Known rows, with every way that one mark hangs from another
Z_347[Z_56[Z_491 Z_628]]: [-0.61 -0.16 -0.91 -1.75 -0.86  0.57  0.18  0.18 -0.42 -0.16  0.31 -2.04
 -1.08  1.20 -0.78 -4.20  1.33  3.44  1.38 -1.89]
Z_347[Z_56[Z_628]]: [ 0.08 -1.10 -0.39 -1.94 -2.56  1.15  1.01  0.56 -0.89 -1.50 -0.96 -1.99
 -0.74  1.40 -0.83 -3.35 -0.20  5.35  0.73 -1.96]
Z_787[Z_56[Z_491 Z_748[Z_72 Z_212]]]: [ 0.99 -2.32 -1.32 -1.14 -2.01 -0.35  1.39 -2.10 -1.37 -1.16 -0.52 -3.13
 -0.43 -0.04  0.84  2.52  1.22 -0.32  1.34 -1.75]
Z_491[Z_56[Z_628 Z_748[Z_212] Z_787]]: [ 1.93 -0.40 -2.25 -1.28 -2.00 -0.72  2.36 -0.39 -0.02 -1.17  1.43 -2.96
 -0.45 -0.27 -2.36  4.20 -0.29  2.34  0.15 -4.04]
Z_491[Z_56[Z_628 Z_748[Z_72 Z_212]]]: [ 1.62 -2.01 -2.39 -0.71 -3.19 -1.00  1.98  0.00 -1.11 -1.59  0.41 -3.57
 -0.87  0.29 -1.41  4.14 -0.44  4.44 -0.40 -2.89]
Z_56[Z_491 Z_628 Z_748[Z_72 Z_212] Z_787]: [ 1.90  0.84 -4.08 -0.36  0.31 -1.48  0.26 -0.86  0.19  0.26  3.49 -3.30
 -0.01 -0.21 -2.10  3.40  4.43 -2.33  1.73 -2.34]
Z_748[Z_56[Z_491 Z_628 Z_787] Z_72 Z_212]: [ 0.56  0.90 -2.37  0.49 -1.80 -3.11  0.48 -0.85 -0.57 -0.44  3.88 -4.29
  0.61  0.81 -1.68  4.06  4.07  1.30  1.32 -3.71]
Z_628[Z_56[Z_748[Z_72]]]: [ 2.08 -1.45 -1.02 -1.20 -4.46  2.20  1.02 -1.25 -0.55 -0.17 -0.60 -1.54
 -1.67  0.06 -0.35 -3.65 -0.68  1.66  2.00  0.22]
Z_212[Z_748[Z_56]]: [-1.20 -1.01  1.01 -1.57 -2.24 -0.96  1.89  0.19 -1.46 -1.12 -0.80 -1.52
 -1.30  2.07 -0.44  1.16  0.08  5.55  0.98 -2.73]
Z_628[Z_56[Z_491 Z_748 Z_787]]: [ 1.83  1.21 -1.39 -1.52 -1.47  1.98  0.50 -1.94  0.96  1.50  1.59 -1.01
 -1.63 -0.70 -1.25 -4.24  1.05 -2.44  3.17 -0.84]
Z_347[Z_56]: [ 0.12 -1.91  0.53 -1.56 -4.13  2.16  1.97 -0.17 -0.82 -2.36 -2.23 -1.72
 -1.38  1.88  0.83 -3.94 -0.74  4.83  1.36 -1.70]
Z_787[Z_56]: [ 0.29 -3.18  1.66 -1.72 -2.18  1.16  2.03 -1.00 -1.83 -2.02 -2.07 -1.70
  0.20  1.75  1.24 -0.19 -2.51  3.76  1.03 -2.02]
Z_347[Z_56[Z_748[Z_72] Z_787]]: [ 2.23 -1.12 -1.06 -1.00 -1.34  0.56  1.26 -1.29 -0.34 -2.24 -0.60 -2.22
 -1.39  0.50 -0.50 -0.58  1.75  0.97  1.70 -1.06]
Z_212[Z_748[Z_72]]: [-0.28 -2.36  0.46 -0.49 -1.42 -0.55  1.58  0.31 -1.38 -0.98 -0.96 -1.41
 -1.52  3.09 -0.10  1.33  0.41  4.05  1.57 -1.39]
Z_787[Z_56[Z_491 Z_628]]: [-0.53 -1.39  0.19 -1.91  1.44 -0.20  0.25 -0.65 -1.50  0.18  0.42 -2.02
  0.51  1.10 -0.40 -0.38 -0.37  2.38  0.97 -2.15]
Z_628[Z_56]: [ 0.67 -1.22  0.39 -1.41 -5.79  2.99  1.64 -0.62 -0.31 -0.07 -0.86 -1.00
 -1.28  1.33  0.10 -5.60 -2.20  3.20  2.25 -0.88]
Z_56[Z_491 Z_628 Z_748[Z_72] Z_787]: [ 1.89  0.70 -2.98 -0.60  3.41 -1.21 -0.62 -0.80 -0.17  0.63  3.43 -2.37
 -0.18  0.19 -2.13  1.86  3.62 -1.65  1.80 -1.08]
Z_212[Z_748[Z_56[Z_491 Z_628 Z_787] Z_72]]: [-0.64  0.84 -0.59 -0.39  2.79 -3.91 -0.18 -0.13 -0.88  0.87  3.07 -2.44
 -0.63  1.61 -2.89  3.61  3.84  2.21  1.48 -2.72]
Z_787[Z_56[Z_491]]: [-0.38 -2.20  1.09 -1.54 -0.38  0.61  1.16 -1.35 -1.43 -0.83 -0.83 -1.81
 -0.17  1.62  1.27 -1.00 -0.92  1.87  1.73 -1.80]
Z_212[Z_748[Z_56[Z_628] Z_72]]: [-0.80 -1.00 -0.04 -0.89 -0.17 -2.78  0.60  0.65 -1.88 -0.43  0.73 -2.37
 -0.68  1.98 -1.95  3.07  1.54  5.90  0.37 -2.39]

Rows
[ 1.03 -0.37 -4.02 -0.76 -1.48 -0.88  0.28 -0.30 -0.64 -0.01  1.90 -3.36
 -0.46 -0.06 -1.10  1.99  3.26  0.30  1.19 -1.88]
Z_56[Z_491 Z_628 Z_748[Z_72 Z_212]]
[ 2.24  0.58 -1.58 -0.60 -1.29  0.98  0.10 -2.14  0.61  1.34  1.94 -1.59
 -1.62 -0.35 -1.17 -2.87  1.85 -2.59  3.16 -0.20]
Z_628[Z_56[Z_491 Z_748[Z_72] Z_787]]
[ 1.94 -0.55 -1.25 -1.43  0.75 -0.38  1.65 -0.23 -0.37 -0.91  1.34 -2.16
 -0.53  0.05 -2.45  2.75 -1.02  2.80  0.22 -2.94]
Z_491[Z_56[Z_628 Z_748 Z_787]]
[ 1.10  1.28 -2.22 -2.13  1.69  0.13 -0.08 -0.73  0.38  0.11  1.48 -2.00
 -1.04 -0.61 -2.18 -2.04  3.14 -0.36  1.55 -1.88]
Z_347[Z_56[Z_491 Z_628 Z_748 Z_787]]
[ 0.53 -1.92 -0.97  0.35 -6.74 -1.02  2.36 -0.67 -1.65 -2.87  0.10 -4.04
 -0.16  1.71  0.87  2.56  0.96  5.14  0.82 -3.04]
Z_748[Z_56 Z_72 Z_212]
[ 2.37 -1.12 -1.48 -0.64  1.21 -1.46  1.22 -0.45 -0.72 -1.11  1.58 -2.68
 -0.48  0.41 -2.33  3.85 -0.18  2.82  0.27 -2.23]
Z_491[Z_56[Z_628 Z_748[Z_72] Z_787]]
[ 0.98 -2.41 -0.34 -1.43  0.90 -0.21  0.60 -1.95 -1.70 -0.91 -0.61 -2.31
 -0.57  0.36  0.78  0.98  0.45  0.15  1.44 -0.76]
Z_787[Z_56[Z_491 Z_748[Z_72]]]
[ 0.00  1.58 -2.18 -0.68 -2.24 -1.91  0.95 -0.57 -0.08 -0.22  3.50 -3.65
  0.57  0.36 -1.71  2.54  3.14  1.58  1.35 -4.40]
Z_748[Z_56[Z_491 Z_628 Z_787] Z_212]
[ 1.50  0.70 -2.37 -1.21  1.97 -0.80 -0.48 -0.92  0.03 -0.08  1.82 -2.58
 -1.00 -0.21 -2.14 -0.80  3.86 -0.53  1.60 -1.31]
Z_347[Z_56[Z_491 Z_628 Z_748[Z_72] Z_787]]
[ 2.36 -0.95 -2.46 -0.35 -1.58 -1.62  1.99 -0.59 -0.36 -1.34  1.73 -3.50
 -0.40  0.10 -2.39  5.51  0.54  2.17  0.19 -3.43]
Z_491[Z_56[Z_628 Z_748[Z_72 Z_212] Z_787]]
[-0.05 -0.03 -0.14 -0.56  1.38 -3.27  0.53  0.17 -1.24 -0.27  2.00 -2.31
 -0.30  1.74 -2.83  4.46  2.42  3.92  0.90 -2.82]
Z_212[Z_748[Z_56[Z_628 Z_787] Z_72]]
[ 2.31  0.71 -2.54 -0.37 -3.96  0.67  0.81 -2.18  0.98  0.99  2.06 -2.41
 -1.47 -0.68 -1.28 -1.21  2.59 -3.27  3.08 -1.31]
Z_628[Z_56[Z_491 Z_748[Z_72 Z_212] Z_787]]
[ 2.35  0.20 -0.88 -1.71 -3.31  2.55  1.35 -1.65  0.57  0.19  0.37 -0.93
 -1.26 -0.54 -1.32 -3.33 -0.52 -0.59  2.51 -0.88]
Z_628[Z_56[Z_748 Z_787]]
[ 0.90 -1.66 -1.20 -1.75  2.47 -1.06 -0.39 -1.19 -1.74  0.02  0.61 -2.54
  0.14 -0.10 -0.83  1.56  1.11  0.69  0.71 -1.03]
Z_787[Z_56[Z_491 Z_628 Z_748[Z_72]]]
[-1.80 -0.16  0.54 -1.36 -0.64 -1.52  1.11 -0.10 -1.07  0.06  0.32 -1.61
 -1.62  1.90 -0.49  0.34  1.48  3.89  1.66 -2.64]
Z_212[Z_748[Z_56[Z_491]]]
[ 2.84 -0.35 -1.07 -0.80 -2.95  1.51  0.93 -1.76  0.19  0.06  0.67 -1.51
 -1.21 -0.18 -1.32 -1.97  0.31 -0.65  2.51 -0.20]
Z_628[Z_56[Z_748[Z_72] Z_787]]
[-0.24 -0.27 -1.07 -0.12  0.12 -2.31 -0.35 -0.19 -1.75 -0.24  2.46 -3.29
  0.01  1.57 -0.77  0.59  2.30  4.36  0.78 -1.93]
Z_748[Z_56[Z_491 Z_628] Z_72]
[-1.36 -0.07 -0.54 -0.75  1.44 -3.36 -0.15  0.40 -1.50  0.69  1.85 -2.44
 -0.99  1.81 -2.02  2.62  3.00  4.14  0.99 -2.33]
Z_212[Z_748[Z_56[Z_491 Z_628] Z_72]]
[ 2.06  0.28 -2.13 -1.86  1.02  0.31  0.75 -0.14 -0.30 -0.64  1.64 -1.69
  0.17 -0.02 -2.27  1.34  0.87  0.65  1.16 -1.81]
Z_56[Z_628 Z_748 Z_787]
[ 0.49 -1.82 -0.06 -2.26  0.60  0.75  1.04 -1.80 -1.33 -0.70 -0.93 -1.75
 -0.58 -0.02  0.81 -0.34 -0.36  0.34  1.48 -1.26]
Z_787[Z_56[Z_491 Z_748]]
[ 1.25  0.62 -2.27 -1.47 -2.84  0.84  1.55 -1.59  0.78 -1.11  0.35 -2.64
 -1.60 -0.48 -0.41 -1.01  3.14 -1.32  2.30 -2.69]
Z_347[Z_56[Z_491 Z_748[Z_212] Z_787]]
[-0.70 -1.66  0.77 -0.52 -1.75 -1.96  1.47  0.01 -1.81 -1.31 -0.33 -2.17
 -1.28  2.42 -0.58  2.40  1.00  5.48  1.01 -1.99]
Z_212[Z_748[Z_56 Z_72]]
[ 1.85 -2.31 -2.46 -0.57 -5.43  0.71  2.27 -0.69 -1.09 -2.38 -0.77 -3.02
 -0.88  0.76  0.72  1.93  0.86  1.92  1.23 -1.50]
Z_56[Z_748[Z_72 Z_212]]
[ 1.79 -1.42 -3.37 -0.99 -3.32 -0.14  1.22  0.15 -1.11 -1.37  0.61 -3.26
 -0.15  0.18 -1.15  2.73  1.49  2.42  0.44 -1.88]
Z_56[Z_628 Z_748[Z_72 Z_212]]
[ 0.39 -1.04 -0.94 -2.72  2.26 -0.12  0.07 -1.07 -1.44  0.21  0.29 -1.99
  0.08 -0.44 -0.90  0.30  0.32  0.77  0.78 -1.62]
Z_787[Z_56[Z_491 Z_628 Z_748]]
[ 0.50 -0.91 -2.00 -2.43 -0.59 -0.39  0.77 -1.14 -1.07 -0.11  0.35 -2.83
  0.24 -0.86 -0.77  2.01  1.06  0.16  0.63 -2.64]
Z_787[Z_56[Z_491 Z_628 Z_748[Z_212]]]
